Every row comes from one small tree of marks. The marks that hang from a mark follow it in brackets, in the order of their numbers. Every link used is in the known rows. Which tree was each row made from?
Known rows
z_178[z_417]: [ 1.024  1.302 -2.165  1.952 -2.124 -0.133 -1.049  1.192 -0.264 -0.649
 -1.948 -0.752 -3.403  2.893  2.695  1.536 -0.316  3.445 -3.989]
z_158[z_119]: [ 3.576 -0.486 -0.487  2.107 -3.667  0.799 -3.090  2.191 -2.848 -0.550
  0.122 -0.225 -3.581  2.638  2.623  1.685  1.814  1.326  0.792]
z_178[z_417[z_158]]: [ 1.810  2.095 -1.260  2.642 -1.281  1.118 -0.610  1.209 -1.259  1.454
 -0.616 -0.350 -3.606  3.079  2.182  2.270 -0.761  3.888 -3.675]
z_178[z_417[z_127[z_661]]]: [ 0.339  2.555 -1.036  2.408 -3.144  0.624 -1.998  1.182  0.303  0.471
 -0.357 -2.006 -4.353  2.521  2.331  2.469 -1.564  4.738 -3.874]
z_178[z_417[z_127]]: [-0.716  1.317 -1.433  2.273 -3.178  0.967 -1.392  1.334  0.586  0.577
 -1.066 -1.176 -3.977  2.938  1.516  1.682 -1.812  4.574 -3.787]
z_417[z_127]: [-1.489  0.905 -0.112  3.533 -2.718  2.488 -2.070  2.589 -0.773  2.117
  0.915 -0.476 -3.990  3.683  0.868  0.149 -2.826  2.388  0.461]
z_178[z_417[z_127 z_158]]: [ 0.130  2.103 -0.579  3.051 -2.404  2.205 -0.956  1.350 -0.450  2.722
  0.271 -0.755 -4.263  3.064  1.101  2.400 -2.269  5.096 -3.485]
z_724[z_127]: [ 0.403  0.058 -2.990  3.008 -2.278  2.474 -3.206  3.225 -2.353 -1.387
  1.711  1.256 -3.927  4.685  2.599 -0.147  0.766  2.712  0.754]
z_724[z_178[z_417[z_127 z_158]]]: [ 1.676  2.219  1.087  2.257 -1.708  2.251 -3.512  0.506  0.369  2.441
  2.628  1.109 -5.080  3.303  1.539  0.531 -0.714  3.873 -0.043]
z_127[z_417[z_158[z_119]] z_661[z_282]]: [ 4.474  3.422 -0.055  6.158 -3.069  0.939 -0.449 -0.490 -3.496  3.382
  3.234 -3.988 -3.037  2.245  6.163  3.672  1.504  3.633 -1.242]
z_158[z_119[z_127[z_661]]]: [ 5.837  0.733 -1.100  1.933 -2.866  0.848 -4.684  2.859 -2.561 -1.261
  0.555 -0.876 -3.741  2.740  3.562  3.360  1.426  2.224  2.161]
z_724[z_127[z_417[z_158[z_119]]] z_178]: [ 2.913  0.476 -1.133  3.430 -3.699  3.547 -4.367  0.759 -3.063  0.900
  6.297  2.561 -5.040  4.880  3.647  1.495  3.105  4.798  1.764]
z_289[z_127[z_417]]: [ 0.111  0.034 -3.661  4.390 -4.615  3.074  0.143  1.493 -1.481  1.941
  1.642  0.482 -3.922  2.881  4.725 -0.442 -0.262  2.221 -2.023]
z_417[z_127 z_158[z_119]]: [ 1.466  1.114  1.648  3.851 -3.321  4.105 -2.481  2.387 -2.933  4.435
  3.080 -0.181 -4.589  3.221  0.248  2.359 -1.799  3.632  1.334]
z_417[z_127[z_661] z_158]: [ 1.093  3.793  1.872  4.657 -1.510  3.710 -2.178  2.291 -2.689  4.847
  3.878 -0.980 -4.732  3.460  1.222  2.322 -3.152  3.327  0.817]
z_119[z_127]: [ 2.674  0.628 -2.678  2.595 -0.109  1.450 -3.106  3.532 -1.118 -0.577
 -0.658  0.328 -2.930  4.324  2.691  1.221 -1.597  1.915  2.264]
z_119[z_127[z_661]]: [ 4.100  2.486 -2.026  2.644  0.002  1.077 -3.896  3.298 -1.575 -0.830
  0.202 -0.763 -3.488  3.775  3.772  2.295 -1.284  1.982  2.146]
z_724[z_178[z_417[z_127[z_661]]]]: [ 1.850  2.493  0.702  1.905 -2.197  1.202 -4.252  0.395  0.991  0.935
  2.172  0.230 -5.243  2.897  2.534  0.589 -0.144  3.638 -0.353]
z_724[z_178]: [ 2.399  1.276  0.731  2.299 -0.836  1.387 -3.939  1.265 -0.637  0.860
  2.234  1.819 -4.305  3.711  2.630 -1.238  0.388  0.886  2.514]
z_724[z_127[z_661] z_178]: [ 3.288  2.291 -0.514  2.502 -1.959  2.521 -6.288  1.828 -1.476 -1.227
  5.129  1.686 -5.698  4.228  3.799 -0.056  2.304  3.014  2.925]
z_158[z_119[z_127]]: [ 4.758 -0.448 -1.540  1.769 -2.901  1.218 -4.187  2.995 -2.268 -1.182
 -0.121 -0.088 -3.527  3.034  2.777  2.553  1.167  2.214  2.197]
z_289[z_127 z_282]: [-0.835 -0.520 -3.000  5.854 -3.626  2.463  0.084  6.180 -1.351  1.922
  0.671  0.616 -2.200  1.680  4.134 -2.360 -2.502 -0.214 -1.878]

Which tree is each row?
[ 1.854  2.484 -2.383  6.038 -3.692  3.355  0.109  0.767 -1.367  3.632
  2.835 -1.777 -4.182  1.948  6.018 -0.134 -0.153  2.723 -1.601]
z_289[z_127[z_417[z_158] z_661[z_282]]]
[ 0.453  0.978 -3.190  6.930 -4.858  1.746  0.540  4.751 -2.628  2.415
  2.750 -0.915 -2.358  1.487  6.548  0.368 -1.498  1.361 -3.624]
z_289[z_127[z_417 z_661] z_282]
[ 4.968  3.129 -0.081  4.803 -3.340  1.252 -1.187  0.133 -5.135  2.545
  4.215 -1.773 -3.651  3.157  5.295  5.467  1.490  3.831 -1.759]
z_127[z_417[z_158[z_119]] z_661]
[ 2.680  3.076  2.308  5.036 -3.057  3.422 -2.837  1.678 -2.219  4.714
  3.436 -2.776 -4.601  2.155  1.886  2.259 -1.322  3.590  1.544]
z_417[z_127[z_661[z_282]] z_158[z_119]]
[ 3.201  3.978 -0.359  6.629 -1.833  0.985  0.280 -0.394 -3.096  3.769
  3.062 -3.712 -2.909  2.789  6.033  2.844  0.301  3.265 -1.571]
z_127[z_417[z_158] z_661[z_282]]
[-1.108 -0.884 -3.703  6.761 -4.957  2.190  1.424  5.025 -2.236  2.645
  1.760  0.229 -1.900  2.089  5.337 -0.765 -1.906  1.110 -3.560]
z_289[z_127[z_417] z_282]
[ 5.607  1.879  0.185  3.287 -1.170  2.542 -3.129  2.590 -3.946  2.130
  2.175  0.049 -3.923  3.373  2.549  3.360  0.067  2.566  1.990]
z_417[z_158[z_119[z_127[z_661]]]]
[ 5.353  2.052  0.237  3.912 -1.120  2.375 -2.830  2.249 -3.073  2.533
  1.692 -1.015 -3.616  2.870  2.843  2.499  0.138  2.499  2.181]
z_417[z_158[z_119[z_127[z_661[z_282]]]]]
[ 0.995  1.516 -2.587  7.439 -4.295  2.616  0.908  4.711 -3.367  3.820
  3.648 -0.657 -2.453  1.648  6.136  0.896 -1.883  1.768 -3.446]
z_289[z_127[z_417[z_158] z_661] z_282]
[ 5.687  0.549 -1.627  2.456 -3.707  0.714 -3.807  1.974 -3.202 -0.851
  1.282 -1.242 -3.559  3.020  4.404  4.456  1.844  3.308  0.982]
z_158[z_119[z_127[z_417 z_661]]]
[ 2.349  2.731  0.136  2.649 -3.634  1.729 -2.299  1.053 -1.174  2.109
  1.206 -1.721 -4.745  2.244  1.850  4.056 -0.825  5.510 -3.239]
z_178[z_417[z_127[z_661] z_158[z_119]]]
[ 3.872  2.137 -2.814  3.575 -1.353  0.745 -2.567  2.060 -2.441 -0.093
  1.421 -1.226 -3.113  4.110  4.983  3.865 -0.630  3.427  0.520]
z_119[z_127[z_417 z_661]]
[ 2.374  3.163 -1.291  5.961 -2.648 -0.112 -0.121 -0.300 -2.101  1.743
  1.651 -4.154 -2.705  2.628  6.534  2.075  0.721  2.794 -1.945]
z_127[z_417 z_661[z_282]]
[ 3.569  3.836 -0.439  5.164 -2.035  1.307 -0.447  0.261 -4.703  3.043
  4.009 -1.568 -3.458  3.663  5.256  4.547  0.209  3.472 -2.106]
z_127[z_417[z_158] z_661]
[ 2.784  0.546 -1.038  4.577 -3.419  1.793  0.011  0.527 -4.604  2.926
  2.839 -0.182 -2.938  3.891  3.744  3.843  0.873  3.557 -1.547]
z_127[z_417[z_158[z_119]]]
[ 2.127  0.835 -1.288  3.728 -2.791  3.582 -3.880  0.874 -2.773  1.155
  6.211  2.654 -4.925  5.196  3.574  0.906  2.155  4.545  1.617]
z_724[z_127[z_417[z_158]] z_178]
[ 2.944  2.882  2.211  4.026 -3.194  3.678 -3.311  2.102 -3.262  4.213
  4.131 -1.313 -5.063  2.724  1.327  3.534 -1.343  3.745  1.195]
z_417[z_127[z_661] z_158[z_119]]
[ 3.707  2.391 -2.746  4.610 -1.214  0.617 -2.098  1.653 -1.243  0.443
  0.668 -2.669 -2.725  3.515  5.510  2.711 -0.585  3.319  0.839]
z_119[z_127[z_417 z_661[z_282]]]
[ 4.861  1.070 -0.123  3.233 -1.188  2.776 -2.682  2.738 -3.718  2.285
  1.658  0.625 -3.688  3.615  1.963  2.800 -0.074  2.467  2.077]
z_417[z_158[z_119[z_127]]]
[ 4.441  2.365 -1.141  2.099 -2.185  0.929 -2.258  1.320 -1.599  0.488
  0.018 -1.013 -4.033  2.516  2.908  4.119  0.347  4.758 -2.728]
z_178[z_417[z_158[z_119[z_127[z_661]]]]]
[ 3.008  2.057 -1.345  3.329 -3.241  2.414 -4.961  0.612 -2.376 -0.554
  6.232  1.254 -5.358  4.592  5.101  1.518  2.946  4.381  1.231]
z_724[z_127[z_417 z_661] z_178]
[ 2.925  2.534 -0.523  3.480 -1.757  2.298 -5.866  1.337 -0.319 -0.734
  4.520  0.231 -5.269  3.611  4.446 -1.302  2.398  2.810  3.337]
z_724[z_127[z_661[z_282]] z_178]
[ 0.798  4.017  1.870  5.673 -1.278  3.593 -1.738  1.772 -1.595  5.370
  3.173 -2.478 -4.309  2.864  1.802  1.120 -3.079  3.106  1.209]
z_417[z_127[z_661[z_282]] z_158]
[ 5.644  0.850 -1.120  2.568 -2.771  0.718 -4.348  2.495 -1.829 -0.968
  0.113 -1.894 -3.531  2.258  4.028  2.483  1.441  2.213  2.386]
z_158[z_119[z_127[z_661[z_282]]]]
